Every row comes from one small tree of marks. The marks that hang from a mark follow it in brackets, in alphabetical order. Every link used is in the known rows. Which tree was each row made from?
Known rows:
V[L[S[X] U]]: [ -6  -8  18  -2  -2 -15   2   2  -2  -1 -29  -1   1   9   4  -7   3  14
  -9  -6   1]
W[D[N] Z]: [ -3   0  -9   0   0   0  15  -1   5  -1  -6 -14   3   7  -4   0  13   3
  -1   5   3]
D[N U[L[S]]]: [ -1  -4  -1 -10   0  -9   2  -4  -4  -5 -32  -1   7   4 -11  -5  17  11
 -11  -3   4]
U[D]: [-3  7  6 -4 -2 12  1  4 -1 -1 -2 -5 -6  1 -1 -3  2  1  7 -2  8]
D[J[L[S[X]]] N U]: [  0  -7 -14   4  10   0 -12 -12 -10  -6 -22  -7   8  13  -3 -14  19  15
  -6   1  -3]
L[S[X] U[D[J N]]]: [  6  -3  -1  -4   2  11   0   1  -9  -4 -29  -5  -2  13   0 -15  13  17
   2   2   6]
D[J N U[L[S]]]: [  6  -5  -5 -15   3  -9 -12  -7  -6  -9 -25   0   8   5  -3  -9  19  14
  -7   3   1]
Z[W]: [  0   5   2  -3  -1  -1   8 -10  -4  -4   2   2   1  -1   0  -1  -3  -2
   2   3   1]
Z[W[D]]: [ -3   5   1  -4   1  -9   7 -13  -4  -3   0  -6   7   2   1  -1   2  -2
   5   7   1]
D[J N U[L[S[X]]]]: [  6 -11  -3 -11   0  -7  -8  -8  -9  -8 -24  -3   5  11  -3 -12  16  16
 -10   1  -1]
L[S[X] U[D[N]]]: [ -1  -2   2   0   0  11  14   4  -6  -1 -37  -6  -2  12  -9 -11  11  15
  -2  -4  10]
Z[W[D[J N U]]]: [  1   4 -15  -7   7  -2 -10 -16  -7 -10  -8  -9  11   4  -1 -10  17   5
   2  16   0]
Z[J[D] W]: [ -6  14   3   3   0  10  -2 -19 -14  -3  -2   2  -4  -2   2   1   1   2
  13  11   9]
Z[J[L] W]: [ -8   8   3   5   6  -5  -3 -15 -14  -2  -2   3   3  -1   2   1  -4   2
  13  11   3]
V[L[S[X] U[D[J]]]]: [ -2  -2  20 -10  -2  -3 -12   3  -5  -5 -23  -6  -6  11  11 -14   7  16
   3  -1   7]
J[D[N U[L]]]: [-12   4   4  -6  -1   8  -2  -3  -3  -2 -20  -1  -1   4  -9  -5  12   7
 -10  -1  12]
U[D[J N] L[S[X]]]: [  6  -4   8 -15  -5   8   0  -5  -8  -7 -17  -5  -2  11   3 -12  12  13
   0   0   8]
Z[W[D[J[L] N U]]]: [ -8   5 -12  -1  12  -6 -11 -17  -9  -8  -9 -10  13   7   0 -11  15   5
   3  14   1]
L[S[X] U[D]]: [ -1  -2   9  -1  -3   1   8   6  -7  -1 -31  -5  -5  11  -6  -8   4  14
   1  -8   6]
W[Z]: [ 0  1 -1  0 -3 -1 10  4  5 -1  2 -5 -6  3 -2  3  2  1  0 -1  0]
U[D[J N]]: [  4   6  -4  -8   2  22  -9   0  -3  -5   0  -6  -2   2   5 -10  11   4
   9   8   8]
W[D[J N U] Z]: [  1   0 -18  -5   4  -2  -8  -3   1  -7  -8 -16   3   9  -4  -5  22   8
   1  11  -2]
J[D[N] L[S U]]: [-13   5   1  12  10   2   6  -5  -7   3 -37   0   5  10  -5  -8  12  14
  -6  -4  12]
U[D[J[L] N]]: [ -5   7  -2  -1   7  18  -9  -1  -5  -3   0  -6   0   5   6 -11   9   4
   9   7  10]

Write each row's tree:
[  0  -1  -9   0  10 -12 -21  -9  -8  -6 -16  -4   7   6   0  -7  14  11
   1   1  -4] => D[J[L[S]] U]
[ -1  -3  11 -11  -7   8  15  -3  -6  -3 -24  -6  -2  10  -5  -9  10  12
  -5  -7  12] => U[D[N] L[S[X]]]
[-10  -1  12   6   3  -3   7   6  -8   1 -30  -6  -2  14  -5  -9   2  15
   1  -9   7] => J[L[S[X] U[D]]]
[  0   4   8  -4   0  -1   4   7  -4  -1 -31  -2  -2   6  -5  -5   6  11
   5  -5   8] => L[S U[D]]
[-10  -1   5   7   5   7  12   4  -8   1 -37  -6   1  15  -8 -13   9  16
  -2  -6  11] => J[L[S[X] U[D[N]]]]
[-13   1  -9  12   8  11   1 -14  -8  -1 -30  -9   2  14 -11 -11  19  15
 -10  -7   7] => J[D[N U] L[S[X]]]
[-13   0   9  14   5  -5   5  -3 -10   4 -30  -2  -1  15  -3  -6   2  15
  -5  -9   6] => J[D L[S[X] U]]
[ -2   4  12 -12   3   6 -10   2  -3  -5 -30  -4   1   6   9 -15  16  15
   3   4  12] => V[L[S U[D[J N]]]]
[ -1   0  -3   1   6  14  -3  -9 -10  -4 -15  -9   1  13   4 -15  14  13
   5   0   7] => U[D[J[L[S[X]]] N]]
[ -9  -2  23  -5  -4  -2   3   6  -3  -2 -31  -7  -6  11   2 -10   5  14
  -2  -7  10] => V[L[S[X] U[D]]]
[-11   2   5   9   5 -12   0   9  -6   2 -17  -1  -5   6  -4   3  -4  10
   9   7   2] => W[Z[J[L[U]]]]
[  0  -3  -5   4  12  -8  -7  -2  -8  -1 -28   1  10   8   3 -11  11  15
  -2   4   2] => D[J[L[S U]] N]
[  0  -9  -3   6   9  -7  -3  -3 -10  -1 -28  -1   7  15   2 -13   9  18
  -5   2  -1] => D[J[L[S[X] U]] N]
[  4  -1 -16  -4   6   8 -16  -3  -3  -6  -8  -3   4   3  -2  -9  15   6
  -2   9  -1] => D[J N U]
[ -3   4  -6  -3   3   1  13 -15  -4  -3  -7  -7  10   3  -2  -4   8   0
   1  10   4] => Z[W[D[N]]]
[  1  -3   5 -15   0 -13 -20   2  -4  -7  -5   1   0   2   1  -5   4   6
  -2   3  -2] => D[J U[L]]
[ -6   0   2   8   6 -19   3   2  -9   0 -31  -1  -1   8  -5   2   4  16
   8   3   1] => W[Z[J[L[S U]]]]
[ -7   5  21 -12   0   1 -18  11  -1  -4  -9  -3  -7   4  13 -10   2   8
   7   5  10] => V[L[U[D[J]]]]
[ -6   1  -2   1   5 -15  -7  -3  -1  -2   7 -13   2  10   8  -1   6   4
   8   6  -2] => W[D[J[L]] Z]
[-14   6   1   6  11 -11   2 -10 -16  -1 -25  -2  11   5  -3  -5   3   8
   9  18   6] => Z[J[L[U]] W[D[N]]]
[ -3   3   5 -14   1 -27  -6 -20 -16  -9 -30  -3  10   2  -7   0  11  12
   7  10   1] => Z[J W[D[U[L[S]]]]]
[ -1   2  10 -13  -4   6  10  -2  -3  -3 -25  -3   1   4  -4  -7  12   9
  -1  -4  14] => U[D[N] L[S]]
[-13  -1   2  15   7   5  10  -6  -9   3 -36  -3   2  16  -6 -10  10  17
  -9  -6   9] => J[D[N] L[S[X] U]]
[-10   1   6   9   8 -12 -10   5 -11   2 -19   4   1   3  -2   0  -5   9
   8   8   2] => Z[J[L[U]]]
[ -5   5  -4  -4   2 -11  -1 -12  -5  -6  -9  -8   7   3  -7  -3   8   1
   2   6  -1] => Z[W[D[U]]]
[  0  -6  -7   3   8 -10 -17  -9 -10  -6 -16  -6   4  12  -1 -10  12  14
  -2  -2  -6] => D[J[L[S[X]]] U]
[ -4  -7  13  -3  -3  -8   1  -8  -1  -3 -14  -5   0   7   6  -5   6   8
  -7  -6   2] => V[L[S[X]]]
[-18   8  -7  10   9  15  -5  -6  -4   1 -17  -6   1   6  -9  -7  14   7
  -6  -1  10] => J[D[N U] L]
[ -7   6  -7   4  11 -10   4 -27 -17  -4 -24  -6  15   4  -2  -4  14   9
  11  14   5] => Z[J[L[S]] W[D[N]]]
[-12   8   2   4   8 -13  -4 -18 -14  -3  -4  -4   8   2   2   1  -1   2
  15  15   2] => Z[J[L] W[D]]
[  4   5  -2  -8   3 -10  -7 -16  -7  -7   7  -5   7   3  10  -4   4   0
   9  13  -2] => Z[W[D[J]]]
